What can hang from each mark
K: C N
T: Q S
N: G Z
Q: H T
S: T
G: C N S
C: G N
H: Q

Known rows, with every way that one mark hangs from another
{G N {S {T {Q H}}}}: [ 1.34 -0.85 -1.24  6.15 -0.29  0.25  2.59 -0.36 -3.02 -1.62  2.68 -1.90
 -2.69 -0.53  2.40 -0.18  5.04  0.81  3.75  2.58 -2.40  5.08 -0.50  3.59]
{S {T {Q H}}}: [ 0.89  1.97  2.75  4.56 -2.54  2.46  3.28 -0.19 -3.13  0.30  2.24 -1.28
  1.46 -3.25  2.58 -0.87  0.20  1.68  0.34  0.67  0.25  1.51 -3.37  0.90]
{S {T Q}}: [ 1.54  0.87  3.35  3.61 -1.60  1.50  3.74  0.27 -0.81 -0.83  0.02 -1.51
  1.17 -3.67  1.53  0.80  1.74  2.56  0.25 -0.60  1.16  0.67 -3.19  0.61]
{H {Q {T S}}}: [ 3.04  1.33 -0.15  2.29 -1.26  0.84  6.05  4.02  2.66 -2.74 -0.35 -3.36
  0.01 -3.82  2.30 -0.83  3.96 -0.29 -0.63  0.59  0.26  2.21 -0.55  0.18]
{Q H {T S}}: [ 0.79  1.14 -1.20  3.24 -2.15  0.75  3.75  2.24 -0.87 -0.65  3.50 -2.79
  0.63 -2.77  0.63 -1.02  2.03 -0.55  0.87  2.49 -0.39  2.12 -1.86 -0.22]
{N {G C {S {T Q}}} Z}: [-0.52 -3.61  2.58  6.67 -2.49  4.11  2.54 -0.77  0.04 -2.23 -2.76  0.01
 -0.32 -1.59  3.56 -0.68  1.24  3.20  0.50 -2.70  6.97  5.11  1.91  1.31]
{G S}: [-0.30 -0.56 -2.02  0.96  1.36 -1.16 -0.49  0.55  0.28 -1.79  0.02 -0.64
 -1.88  1.42  0.49  1.15  2.17 -0.40  1.60  1.14 -1.65  1.64  2.70  0.88]
{C {G {N Z} {S T}}}: [ 1.25 -2.14 -2.85  6.51  3.05 -2.95  3.41 -0.12 -1.98 -1.21  0.86  1.02
 -1.24  2.40 -2.38  0.01  4.83  1.03  4.31  0.93  1.42  8.70  2.38 -0.68]
{Q H}: [-0.48  1.00 -0.53  0.86 -0.91  0.85 -0.65 -0.53 -2.34  1.13  2.14  0.00
  0.35  0.51  1.05 -1.75 -1.50 -0.86  0.13  1.29 -1.07  0.71 -0.43  0.23]
{C G}: [-0.04 -0.34 -2.41  0.35  0.87 -1.78  0.67  0.38 -0.42 -0.17  1.63 -0.91
 -0.39  1.38 -0.97  0.02 -0.23 -0.53 -0.12 -1.47 -1.47  1.17 -0.92 -3.36]
{N {G C} Z}: [-1.58 -3.83  1.15  2.13 -2.23  3.85 -0.97 -1.55  0.87  0.22 -2.85  2.09
  0.42  0.92  1.36 -2.66 -2.79  1.16 -1.35 -3.14  7.42  2.80  2.39 -0.31]
{G N S}: [ 0.20 -2.75 -4.23  1.70  2.25 -2.25 -0.66 -0.22  0.07 -1.85  0.26 -0.38
 -4.13  2.82 -0.29  0.71  4.69 -0.93  3.55  1.83 -2.57  3.54  2.88  2.86]
{T S}: [ 1.36  1.46  0.61  2.59  0.54 -0.13  0.47  1.18  0.63 -1.39  0.98 -2.63
 -0.39 -0.42 -0.70 -0.35  1.54  1.10  0.81  0.70 -0.64  2.62  1.13 -0.14]
{C {G {S {T Q}}} {N Z}}: [ 1.72 -0.24  0.50  6.19  0.32 -0.40  3.94  1.98 -0.46 -2.90  1.73  1.85
  1.15 -1.79  2.75  1.30  5.61  2.33  2.39 -1.86  1.77  7.31  0.70 -3.59]
{K {C {N {G S} Z}}}: [-1.08 -3.32  1.30  1.48 -1.58  0.86 -0.27  0.07 -0.36 -2.36 -2.85  4.27
 -1.63  0.17  0.76 -2.58  2.58 -0.61  0.05 -3.57  6.13  5.86  4.79 -4.14]
{N G Z}: [-0.75 -2.04  2.36  1.77 -1.18  1.80  0.09 -1.27 -0.49 -0.19 -2.07  2.90
  1.80  1.20  1.16 -1.43 -1.89  1.33  1.92 -3.13  6.83  2.44  1.91 -0.61]
{C N}: [ 0.65 -0.16  0.12 -0.14 -1.06  1.05 -0.07  1.13  1.27 -0.77  0.87  2.05
  0.75 -1.60  0.98 -0.27  2.49 -0.63  0.76 -1.49 -0.30  2.24 -0.33 -1.85]
{G C {S {T Q}}}: [ 0.37 -1.45  0.08  4.85 -1.33  2.22  2.34  0.26  0.70 -2.23 -0.74 -2.87
 -2.28 -2.61  2.47  0.68  3.05  1.91 -1.38  0.54  0.15  2.66  0.02  1.77]
{C {N {G S} Z}}: [-0.50 -2.85  0.53  2.44 -0.95  1.49 -0.49  0.37  0.91 -2.60 -1.34  4.50
  0.57  1.05  2.74 -0.61  2.81  0.22  4.21 -3.49  4.75  6.38  4.17 -1.61]
{G C N}: [ 0.02 -3.87 -3.27  1.09 -0.08  0.89 -1.02 -0.98  1.23  0.14 -0.08 -0.54
 -3.47  1.03 -0.58 -1.57  1.70 -0.58 -1.49  0.60 -0.15  2.38  0.74  2.15]
{T {Q H} S}: [ 1.26  2.27  1.24  3.86 -1.52  1.48  0.44  0.79 -1.52 -1.32  3.49 -3.70
 -0.71 -0.99  3.56 -0.81  0.72  1.64  0.18  1.37 -1.97  1.65 -0.31  0.95]
{K C {N {G {S T}} Z}}: [-0.77 -2.06  1.94  5.02 -1.68  1.43  3.59 -0.60 -1.23 -2.35 -2.44  4.02
  0.11 -2.41 -1.19 -2.82  3.81  1.28  0.91 -2.60  8.92  7.56  3.26 -5.13]
{N {G C}}: [-1.54 -3.78 -0.43  0.47 -3.03  3.52 -0.62 -1.26  1.75 -0.41 -1.88 -0.65
 -1.38 -0.13  0.82 -2.28 -2.33 -0.19 -1.45 -3.73  3.67  1.37 -0.17 -0.45]

Rows
[ 1.11 -1.72  1.86  6.14 -1.69  3.41  2.11  1.31  1.08 -2.40 -0.74  2.04
  0.27 -3.35  4.06  0.18  5.00  2.64 -0.72 -0.36  3.62  6.50  2.13  0.14]  {G {C {N Z}} {S {T Q}}}
[-0.44 -3.91 -4.23  2.48  3.21 -4.22  0.19 -0.27 -2.34 -1.42 -0.21  1.31
 -5.01  4.15 -2.52 -1.57  3.68 -0.78 -0.71  1.15  1.23  5.89  5.25 -2.95]  {K {C {G {N Z} S}}}
[ 0.52 -0.43 -0.72  1.57  0.47 -0.58  0.64  1.22  0.16 -0.55  1.74  3.77
  2.04  0.52  0.64 -0.59  1.74  0.26  0.56 -2.33  2.07  5.03  1.17 -5.04]  {C G {N Z}}
[ 1.69 -2.39 -1.72  7.13  2.29 -2.32  3.85  0.15 -1.88 -2.29  1.26 -0.04
 -1.73  1.26  0.91  1.31  5.63  2.59  3.51  0.41  1.12  6.90  1.42  0.13]  {C {G {N Z} {S {T Q}}}}
[ 0.27 -2.76 -2.60  3.23  2.81 -1.95 -0.83 -0.57 -0.64 -1.16 -0.48  2.42
 -2.25  3.70  0.37  0.43  4.24  0.54  3.40  2.42  1.24  5.04  5.50  3.07]  {G {N Z} S}
[-0.90 -3.31  1.35  6.06 -1.65  3.50  1.81 -1.00  0.06 -1.08 -3.21  1.03
  0.06 -0.21  0.12 -1.95  0.37  1.78  1.29 -1.99  7.29  6.82  2.91  0.39]  {N {G C {S T}} Z}
[-0.14 -1.30 -1.12  4.25 -0.51  1.59  1.79  0.20  0.61 -1.11 -1.12 -1.74
 -1.68 -1.50 -0.98 -0.47  2.20  0.36 -0.72  0.99  0.50  4.34  0.96  0.99]  {G C {S T}}
[-0.60 -0.84 -2.63 -0.23 -0.31 -1.82  1.68  0.66 -0.43 -0.99  1.81  1.18
 -1.82 -1.06 -2.22 -2.15  2.40 -0.97 -3.77 -2.21  0.98  2.52 -0.04 -8.67]  {K {C G} N}
[ 1.28 -1.60 -2.07  4.75  1.61 -1.34  2.60 -0.18 -0.81 -1.56 -0.06 -0.79
 -2.35  0.20 -2.06  0.24  5.55  0.17  4.43  2.02 -0.97  5.99  1.02  2.49]  {G N {S T}}
[ 0.32 -3.34 -6.62  2.01  3.08 -4.18  0.33  0.29 -0.27 -1.95  1.96 -1.35
 -4.65  4.03 -1.34  0.88  4.51 -1.27  3.23  0.52 -4.02  4.67  2.03 -0.57]  {C {G N S}}
[-0.75 -2.59  3.10  0.55 -2.82  2.22  0.14 -0.19 -0.63 -0.84 -2.64  4.84
  0.23 -1.16  0.28 -3.84  0.36 -0.20 -1.50 -4.46  7.82  4.40  2.24 -5.07]  {K {C {N G Z}}}
[ 0.53 -1.60  2.64  5.55 -1.60  2.34  2.74  0.19  0.01 -2.39 -1.71  3.95
  2.21 -1.78  0.89 -1.03  3.66  1.35  5.14 -3.57  6.37  8.60  2.20 -1.79]  {C {N {G {S T}} Z}}
[ 0.38 -1.20 -4.32  1.08  1.14 -2.22  0.27  1.97  1.16 -2.66  2.37  0.44
 -1.67  1.19  0.49  1.00  4.44 -1.59  2.05 -1.75 -3.35  5.02  1.21 -4.27]  {C {G S} N}
[ 0.58  1.28  0.82  5.35 -1.27  1.15  2.72  0.27 -2.74 -1.41  2.09 -2.08
 -0.52 -1.73  3.11  0.26  2.31  1.27  2.03  1.76 -1.39  2.99 -0.71  1.79]  {G {S {T {Q H}}}}
[-0.17 -3.88 -1.77  2.60  0.42  1.35 -1.14 -1.34  0.58  0.66 -1.01  2.37
 -1.86  1.98 -0.06 -2.15  1.33  0.80 -1.36  1.18  3.67  3.79  3.24  2.42]  {G C {N Z}}
[ 1.31  0.13 -0.65  5.62  1.14 -1.17  3.32  1.63 -0.53 -1.82  1.24  2.75
  1.67 -0.55 -0.54  0.05  4.66  0.82  3.12 -1.31  1.98  8.90  1.72 -4.48]  {C {G {S T}} {N Z}}
[-1.88 -4.31 -3.39  1.90 -2.15  2.65 -0.46 -0.50  3.17 -2.94 -0.51  0.96
 -2.38 -0.23  2.37 -1.29  2.80 -0.33  0.70 -3.42  2.92  4.69  2.65 -2.14]  {K {N {G C S}}}
[ 0.54 -3.42 -1.65  6.57  1.16  1.00  1.69 -0.81 -0.27 -0.70 -1.47  1.26
 -1.98  0.69 -1.17 -1.22  4.30  1.25  1.15  2.24  3.51  7.80  3.89  3.10]  {G C {N Z} {S T}}
[ 1.24 -0.85  0.21  7.58  0.48  0.49  2.39 -0.75 -3.72 -1.08  1.73  1.05
 -0.90  0.42  2.95 -0.53  4.41  2.28  3.84  3.06  1.50  6.46  2.09  3.98]  {G {N Z} {S {T {Q H}}}}
[-1.87 -4.51 -2.34  1.56 -1.66  2.42 -1.16 -0.79  1.83 -1.93 -2.08 -1.29
 -3.24  1.36  1.37 -1.07 -0.10 -0.60  0.22 -2.56  1.77  2.91  2.53  0.50]  {N {G C S}}
[-0.94 -1.54 -4.70  0.44  0.95 -3.19  1.25  0.93 -0.05 -2.73  1.61  0.52
 -3.76  0.29 -1.56 -0.83  4.57 -1.55 -2.21 -0.90 -0.67  4.04  2.50 -7.56]  {K {C {G S}} N}
[-0.43 -2.58 -1.50  2.45 -0.12  1.91 -1.61  0.91  2.03 -1.67 -0.78  3.43
 -0.88  0.31  2.41 -0.65  3.24 -0.03 -0.95  0.10  2.59  5.84  5.13 -0.20]  {G {C {N Z}} S}
[ 0.12 -0.54 -1.11  5.07  0.91 -1.94  4.22  0.84 -1.81 -2.05  0.48  2.87
 -0.33 -1.29 -2.72 -1.70  5.00  0.95 -1.07 -0.38  4.63  8.04  3.03 -7.78]  {K {C {G {S T}}} {N Z}}
[-1.91 -4.28 -1.98  3.35 -1.63  3.06 -0.72 -0.75  2.36 -2.37 -1.35  3.79
 -0.62  0.63  2.87 -1.57  2.16  1.03  0.82 -2.78  6.78  6.15  5.09 -1.90]  {K {N {G C S} Z}}
[ 0.03 -1.03  0.13  0.51 -0.03 -1.19  0.99  1.08 -1.22 -0.34  0.23  3.70
 -0.36 -0.08 -1.42 -2.58  1.51 -0.68 -3.52 -2.26  3.53  4.65  1.85 -7.79]  {K {C G {N Z}}}
[ 1.16 -1.58 -0.52  6.13  2.22 -1.04  2.49 -0.50 -1.57 -1.02 -0.83  1.92
 -0.61  1.22 -1.35  0.00  5.09  1.49  4.47  2.39  2.83  7.26  3.36  2.65]  {G {N Z} {S T}}
[-0.16 -1.83  0.62  1.60 -1.49  3.09 -1.02  0.30  1.83  0.00 -0.62  4.05
  1.01 -0.93  1.93 -1.93  1.16  0.48 -2.43 -1.02  4.19  4.15  2.47 -1.38]  {G {C {N Z}}}
[ 0.57 -3.38 -3.12  4.94  0.37  0.71  1.68 -0.54  0.55 -1.21 -0.67 -1.46
 -3.78 -0.09 -1.69 -0.84  4.79  0.04  1.10  1.78 -0.40  6.23  1.33  3.02]  {G C N {S T}}
[ 0.36 -1.19 -2.63  2.57  1.77 -1.85  0.13  1.74  0.32 -2.19  1.55  3.30
  0.13  2.16  1.06  0.65  3.87 -0.18  2.20 -1.18  0.55  6.53  3.62 -4.19]  {C {G S} {N Z}}
[ 0.61 -2.54 -2.94  2.58  2.57 -2.56  0.56 -0.49 -1.25  0.19  1.30  2.08
 -0.96  3.54 -1.16 -0.68  1.87  0.50  1.57 -0.11  1.52  4.76  1.87 -1.45]  {C {G {N Z}}}
[ 0.37 -1.65  2.00  4.90 -2.08  1.72  3.59 -0.14 -0.40 -3.11 -1.47 -1.98
 -0.71 -2.19  2.59  0.85  2.47  2.03  3.57 -3.00  2.49  3.35 -1.00  0.71]  {N {G {S {T Q}}}}
